Every row comes from one small tree of marks. The marks that hang from a mark follow it in brackets, in the order of their numbers. Every link used is in the known rows. Which tree was each row made from?
In the rows, 128 means zero.
Known rows:
Q_27(Q_250(Q_448) Q_686(Q_844)): [ 92 186  78 155 138 144  82 172 129 104 108 136 180 155 158 158 122 152
 119  77 118 111 101 121 118 151  98 186 149 129 143  95  85  91 178 128
 185 133  86 163 102  74 112 106]
Q_857(Q_34(Q_228(Q_250)) Q_389): [ 95 158 106 193 147 110 109 102  98 123  87  90 147 152 132 111 136 137
 128 119 148 157 118 102  91 131  47  99 186 119 106 145  93 138 170  81
 171 101 170 226  99  57 114 199]
Q_228(Q_34 Q_250(Q_27 Q_448(Q_273) Q_622 Q_909)): [ 90 142  55  87 116  85 128 191 112 154 163 143  82 109 125 125  87 103
 105 142 130  81 147 128 109 190 149 142  97 129 109  92 183  81 154 109
 163 131 150 121 139 130 121 150]
Q_686(Q_27(Q_250)): [105  76 147 174 153 143 123 137  78 135 116 123 132 147 160 150 135 116
 141 143 117 191 114 101 110 106  76 191 184  95 131 140 146 125 121 111
 193 154 138 168 154   7  93 107]
Q_250(Q_27(Q_686(Q_844)) Q_228(Q_34) Q_448 Q_622): [ 87 236  80  93  45 127 119 164 117 128 135  74 155 144 149 145 136 116
  44 145 130  59 106 131 133 146 131 167  75 152 122 131 123  79 138 118
 168 153 105 132  98 104  94 128]
Q_622(Q_250(Q_909)): [120 138 181 129 173 103 100 145 129 152 142 139 127 110 111 104 120 117
 144 132 132 193 139 119  95 148 107 180 200 110 122 124 122 112 160  93
 137 147 145 164 138  48 126 116]
Q_228(Q_34(Q_857) Q_250(Q_27 Q_909)): [105 119  77  96 138  85  98 177  95 173 148 165  74 140 124 122 125  72
  76 149 146 124 154 112  86 132 117 131 161 127 110 102 154  92 177  64
 183 182 137  99 154 126 152 177]
Q_389(Q_857): [107  99 118 167 167 100  97 142  90 173 164 175 123 143 127 106 141 138
 144 121 157 132 141 109  94 131 124 175 152 152 123 117 135 115 153  92
 171 151 141 152 128  96 180  98]
Q_27(Q_250(Q_228 Q_448 Q_909) Q_686(Q_844(Q_672))): [118 176 116 121 101 183 130 176 152 114 120 141 162 148 144 176 110 130
  82  81 162 117 103 107 115 157 137 133 203 104 153  85  42 130 184 139
 165 144 108 133 104 132 100  76]
Q_448(Q_250(Q_27 Q_228(Q_34) Q_622 Q_909) Q_273): [108 170 117 136 112 113 186 115 116 169 162 109  77 117 108 157 122  88
  97 141 159 123 137  92 140 154 162 124 101 161  96 125 163 129 113 119
 167 123 142  98 141 152 108 141]
Q_273(Q_448(Q_250(Q_27))): [104 188  92 181 163  83  97 130  85 170 113 140 114 130 101 154 126  87
 131 120 145 130 107  93 151 141  90 155 139 129 135 142 162 108 143 127
 173 147 144 137 154  86 104 125]
Q_228(Q_34(Q_857) Q_250(Q_622 Q_909)): [113 103  74  92 116  98  87 210 119 163 141 166  99 126 134 129 129 127
  86 139 153  84 185 132  87 162 143 155 134 133  90 112 142 112 204  84
 158 159 146 108 154  81 186 170]
Q_622(Q_250(Q_228 Q_448)): [120 173 142 105 151  83  87 139 123 157 131 117 136 112 138 101 112  89
 146 102 118 165 107 118 147 162  90 167 143 115 108 112 136 126 155 116
 149 165 133 175 106  57 116  81]
Q_273(Q_448(Q_250(Q_27(Q_686) Q_622))): [102 199  90 187 132 102 100 160 100 157 114 125 132 151 113 159 139 127
 115 127 144  77 120 109 149 154 102 172 112 136 130 158 146 106 136 136
 159 133 131 126 142  80  99 138]
Q_228(Q_34 Q_250(Q_27 Q_909)): [ 94 125 113 106 138  83 102 180  91 160 144 147  75 135 124 127 119 101
  80 148 151 127 147  98  85 139 118 147 179 103 117 117 151  83 177  86
 163 181 141 127 150 127 128 166]
Q_857(Q_34(Q_228(Q_250(Q_27))) Q_389): [ 91 165 103 195 144 106 129  93  89 128  95  79 140 160 128 112 137 118
 120 135 141 153 113  99  83 118  38  98 183 114 110 149 101 125 150  72
 173 100 171 213  98  71  96 199]
Q_389(Q_857(Q_34)): [ 99 142  84 204 152 113  92 130  82 164 155 168 134 138 138 101 149 130
 126 112 137 123 127 117 107 151 107 170 155 162 107 111 118 121 157  63
 192 146 159 169 110  85 173 143]
Q_622(Q_250(Q_27 Q_448(Q_273))): [102 173 108 128 174  69 117 124 112 158 161 124 115 110 121  93 100  55
 159 126  90 179  98 122 127 154  81 173 115 136 106  88 184  99 102 107
 181 137 130 167 119  77  91 108]
Q_622(Q_250(Q_27(Q_686(Q_844)) Q_448)): [ 95 212  99 133 148  88  84 142 124 138 148 110 151 138 129 104 123 104
 118 124  94 145  92 126 112 142  68 191 147 124 129 105 130  71 136 109
 172 158  97 161  89  83  88 111]
Q_228(Q_34(Q_857(Q_389)) Q_250(Q_27 Q_622 Q_909)): [ 94 116  59 101 121  74 134 187 106 151 148 121  83 138 115 126 139 129
  84 160 148  92 168 124  59 130 119 120 138 145 103 124 149  96 160  64
 151 140 138 105 138 111 142 194]
Q_273(Q_448(Q_250(Q_27(Q_686)))): [102 201  90 187 151  99  89 145  95 160 107 141 127 152 109 157 136 108
 117 113 148 116 101  99 151 144  95 155 128 136 140 144 142 101 138 132
 176 150 128 135 151  98  95 139]
Q_273(Q_448(Q_250(Q_27(Q_686) Q_622 Q_909))): [112 198 100 174 133 123 121 157 111 158 117 134 127 140  99 159 129 134
 113 138 158  86 128 116 137 165 132 154 128 131 147 157 132  95 140 132
 148 123 144 112 148  95  96 131]
Q_389(Q_857(Q_34(Q_228))): [114 148 106 209 144 131  97  99  82 166 142 143 151 156 142  95 131 106
 125 126 147 133 129 115  96 150 107 149 156 144 107 117 109 134 174  68
 200 143 170 180  99  74 180 129]
Q_844(Q_672 Q_686(Q_27(Q_250(Q_909)))): [126  58 125 145 138 178 102 169  92 137 174 221 113 147 155 189 123 136
  76 150 155 171  97  93  77  92  90 144 216  72 132 121 106 165 128 150
 176 175 137 125 161  76  84 118]
Q_273(Q_448(Q_250(Q_27 Q_228))): [107 192 111 165 144  89 110 127  86 174 102 125 112 134 106 157 127  75
 117 116 156 128 101  85 169 142 106 141 138 126 132 146 153 119 142 136
 169 160 153 128 147 104  93 115]
Q_672(Q_844): [107 166 180 138 159  80  96 134 128 174 126 138 138 123 147 156 128 160
 123 126 150 170 126 106  97 113 105 165 144 132 127 144 139 119 165 122
 167 134 110 162 144  58 120  86]
Q_622(Q_250(Q_228(Q_34) Q_448 Q_909)): [125 185 126  84 136  97  93 153 125 147 135 130 118 101 124 102  97  83
 123 108 128 171 113 124 134 187 138 144 150 128 116  99 125 114 178  98
 148 179 142 158 113  72 130  98]
Q_34(Q_857): [123 112 116 127 160 118  84 137 108 180 139 177 133 132 133 126 148  91
 127 136 148 164 148 124 100 100  91 154 130 154 110 122 137 125 144  77
 188 133 125 142 168  39 171 146]
Q_228(Q_34(Q_857) Q_250(Q_27 Q_448 Q_622 Q_909)): [109 138  31  81 121  85 109 194 111 171 165 152  87 126 127 119 100  96
  93 152 132  64 160 141  94 167 127 135 105 134 107  95 163  81 177  80
 164 149 138  91 132 108 152 154]
Q_250(Q_27 Q_228 Q_448 Q_622 Q_909): [124 165 149  79 108 141 189 133 123 169 153  98 120 114 110 130  98 103
 105 178 158  94 140 134 115 151 142 137 122 114 154 149 131  84 120 105
 125  94 165 106 126  94  74  82]
Q_27(Q_250(Q_228 Q_909) Q_686): [121 141 182 138 135 172 140 173 126 128  92 129 144 178 152 157 138 136
  98  95 173 135 132 106 117 149 134 157 182 115 143 138  63 131 163 106
 159 147 123 130 131  95  95 118]
Q_389(Q_857(Q_34(Q_228(Q_250(Q_27))))): [106 141  94 207 149 109 111 108  76 175 144 130 129 171 142  95 129  91
 115 133 144 106 132 105  89 150  90 150 169 121 103 114 123 123 170  72
 201 152 174 159  87 111 154 131]
Q_250(Q_27(Q_686(Q_844))): [ 81 179 139 150 122 127 105 137 107 143 135 119 152 160 133 145 158 123
  71 155 144 141 112 106  92  88  81 182 158 130 145 141 114  67 124 106
 181 141  98 148 134 105  87 149]

Which tree is each row?
[129 149 150 118 128 142 132 137 129 165 124 105 148 176 131 119  86 119
 112 166 164  85 155 130  87 159 104 132 145  76 142 147 119  97 172 128
 148 112 149 144 104  90 105 106] => Q_34(Q_228(Q_250(Q_27(Q_686) Q_448 Q_622 Q_909)))
[121 160 156 153 135 117 178 108 117 175 161 101  93 139 104 157 134 128
 107 160 169  98 153  94 119 121 114 144 166 118 121 166 123 118 139 117
 125 119 137  90 124 119  94 112] => Q_448(Q_250(Q_27 Q_228 Q_622 Q_909))
[132 149 160 146 138 124 147 124 134 168 144 124 111 125 110 161 133 159
 119 136 181 104 159  99 131 139 131 143 165 122 118 162 110 136 165 126
 116 115 140 112 133  95 125 107] => Q_448(Q_250(Q_228 Q_622 Q_909))
[102 173 126 117 135  61 119 130  94 151 131  77 103 139 127 102 153  55
 101 130 116 180 107 103 106 108  83 146 149 146  85 122 143 130 128  64
 174 192 124 151 111  78 112 154] => Q_622(Q_250(Q_27 Q_228(Q_34(Q_857(Q_389)))))
[120  66 119 138 124 163  71 158  91 148 177 229 120 143 159 179 138 138
  64 161 161 174  89  96  85  76  70 150 186  83 121 134 123 160 116 157
 180 179 127 150 170  72  92 132] => Q_844(Q_672 Q_686(Q_27))
[ 95 190 101 157  98 108 153 134 114 157 152  97  96 156 136 162 152 104
  81 120 147  96 121  93 153 144 131 148  65 177  79 130 159 138 104 128
 184 140 107 115 129 148 105 159] => Q_448(Q_250(Q_27(Q_686) Q_228(Q_34) Q_622) Q_273)
[110  84 165 157 135 148 139 132  82 138 103 108 131 149 162 155 135 103
 128 139 130 192 107  95 125 107  86 179 186  89 125 144 140 140 123 118
 190 168 141 161 148  25  85  98] => Q_686(Q_27(Q_250(Q_228)))
[111 151 119 132 144 110  98 151 118 147 137 158 140 137 179 177 107 191
 115 141 120 136  94 124 107 126 106 175 109 112 132 149 149 116 144 162
 178 143 108 123 119  39  74  76] => Q_672(Q_844(Q_686(Q_27(Q_250(Q_448 Q_622)))))
[104 218  91 171 107 113  99 141 107 156 111 130 130 145 107 182 138  88
  75 105 165 116  87  80 152 133 104 134 165 122 134 125 116 133 150 155
 174 171 129 127 137 142  93 113] => Q_273(Q_448(Q_250(Q_27(Q_686(Q_844(Q_672))) Q_228)))
[123 141 175  88 110 141 118 148 110 157 118 141 112 114 126 139 128 102
  74 134 185 176 134 103 119 140 165 128 168 131 129 136 106 120 171  93
 155 167 155 147 160  92 141 131] => Q_250(Q_228(Q_34) Q_909)
[111 154 174  94  79 135 177 150 101 161 143  82 106 127 123 142 133  97
  55 186 167 111 154 113  99 134 158 152 138 124 122 162 130 104 133  83
 139 142 162 105 144  92 102 135] => Q_250(Q_27 Q_228(Q_34) Q_622 Q_909)
[150 102 141 115 139 141 118 132 133 185 118 136 143 159 126 116 106  93
 120 164 174 116 189 131  71 136 113 126 152  98 113 135 123 134 193 103
 167 119 164 121 134  56 170 119] => Q_34(Q_228(Q_250(Q_622 Q_909)) Q_857)
[101 149  90 157 138 146 129 194 131 118 125 131 163 162 168 147 118 151
 144  86 119  75 127 142 132 181 120 188  79 150 111 106 125 124 127 131
 177  95 108 153 121  54 108 120] => Q_27(Q_250(Q_448(Q_273) Q_622) Q_686)
[ 99 132  68 125 137  89  76 156  92 141 132 152 120 129 131 127 159 112
 108 118 141 177 125 116  89 102 107 125 117 189 102 116 139 121 155  56
 188 150 111 174 158  45 183 194] => Q_228(Q_34(Q_857(Q_389)))
[ 92 149 124 177 121 156  95 183 132 111 125 142 170 171 159 182 149 144
  81  84 141 119 115  94  89 117  92 184 210 110 124  99  65 136 173 130
 181 154  88 158 119  92 121 116] => Q_27(Q_250 Q_686(Q_844(Q_672)))
[ 91 123 136 150 106 153 124 116  98 117  97  96 157 129 152 171 131 111
 101 140 123 198  93  87 119  99  98 190 208  89 141 127 121 113 147 140
 199 171 135 161 131  46  88  84] => Q_686(Q_27(Q_250(Q_228)) Q_844)
[137  94 120 120 148 126 140 122 134 160 108 111 138 162 110 112 118 124
 135 159 176 130 178 126  55 119 104  88 155 121 120 146 110 136 178  94
 147  88 159 144 126  66 156 144] => Q_34(Q_228(Q_250(Q_622 Q_909)) Q_857(Q_389))
[135 150 149  74 111 151 150 152 142 159 137 130 140  97 119 130  96 140
 123 149 171 100 149 141 128 173 159 139 122 124 148 142 113 107 154 123
 115  92 166 133 133  65 117  76] => Q_250(Q_228 Q_448 Q_622 Q_909)
[106 130 115 126 136 125 158 156 117 138 121 108 138 120 159 145  98  96
 154  94 125  99 131 116 151 178 129 171 100 131 103 111 148 145 134 133
 167 105 153 144 124  56 115  77] => Q_27(Q_250(Q_228 Q_448(Q_273) Q_622))
[119 155 124 118 114 175 169 184 148 125 112 123 152 154 154 150 105 137
 122  94 149  86 133 136 141 197 165 152  98 141 132 112  94 129 136 132
 161  99 130 122 120  98  91  98] => Q_27(Q_250(Q_228 Q_448(Q_273) Q_622 Q_909) Q_686)
[ 93 148 120 176  98 161 114 200 139 106 133 116 181 170 161 186 152 175
  79 101 138  72 139 108  83 130 101 203 182 110 110 116  66 140 169 136
 161 132  94 147 114  71 124 115] => Q_27(Q_250(Q_622) Q_686(Q_844(Q_672)))
[ 97 153 105 180 181  88 144  92 103 177 170 145  86 130 110 147 127  82
 140 125 137 163 116  82 135 118  91 138 124 156 103 112 184 119 101 124
 193 114 119 134 151 138 102 142] => Q_448(Q_250(Q_27) Q_273)
[114 151 115  89 108 125 142 147 131 157 135 123 142  98 140 130 103 109
 136 125 145 105 129 132 160 175 143 149  55 153 110 119 160 132 117 144
 157  90 156 156 140  70 115  90] => Q_250(Q_228 Q_448(Q_273) Q_622)
[132 107 120 121 165 111 151  98 114 171 113 108 120 173 102 110 115  78
 127 166 173 164 152 112  53  94  86  73 174 114 137 135 122 121 161  80
 169 111 151 140 120 100 129 150] => Q_34(Q_228(Q_250(Q_27 Q_909)) Q_857(Q_389))
[102 216  83 173 118 125 115 150 120 147 112 126 140 130  91 167 128 140
  98 139 154  89 121 114 135 160 135 163 138 129 155 147 125  81 153 140
 152 122 140 109 140 105  96 127] => Q_273(Q_448(Q_250(Q_27(Q_686(Q_844)) Q_622 Q_909)))
[119 178 143  91 154 101 157 115 125 163 150 114 106 101 110  96  87  44
 138 135 120 190 102 120 131 167 126 138 139 125 126  94 156 104 115 110
 164 138 157 135 115 117  73  89] => Q_622(Q_250(Q_27 Q_228 Q_448(Q_273) Q_909))
[116 179 114 167 126 145 123 114 109 155 122 107 149 144 140 110  98  95
 108 154 137 100 138 126 106 171  79 135 160  88 114 132 113 110 174  86
 177 102 185 169  98  57 107 154] => Q_857(Q_34(Q_228(Q_250(Q_27 Q_448 Q_622 Q_909))))
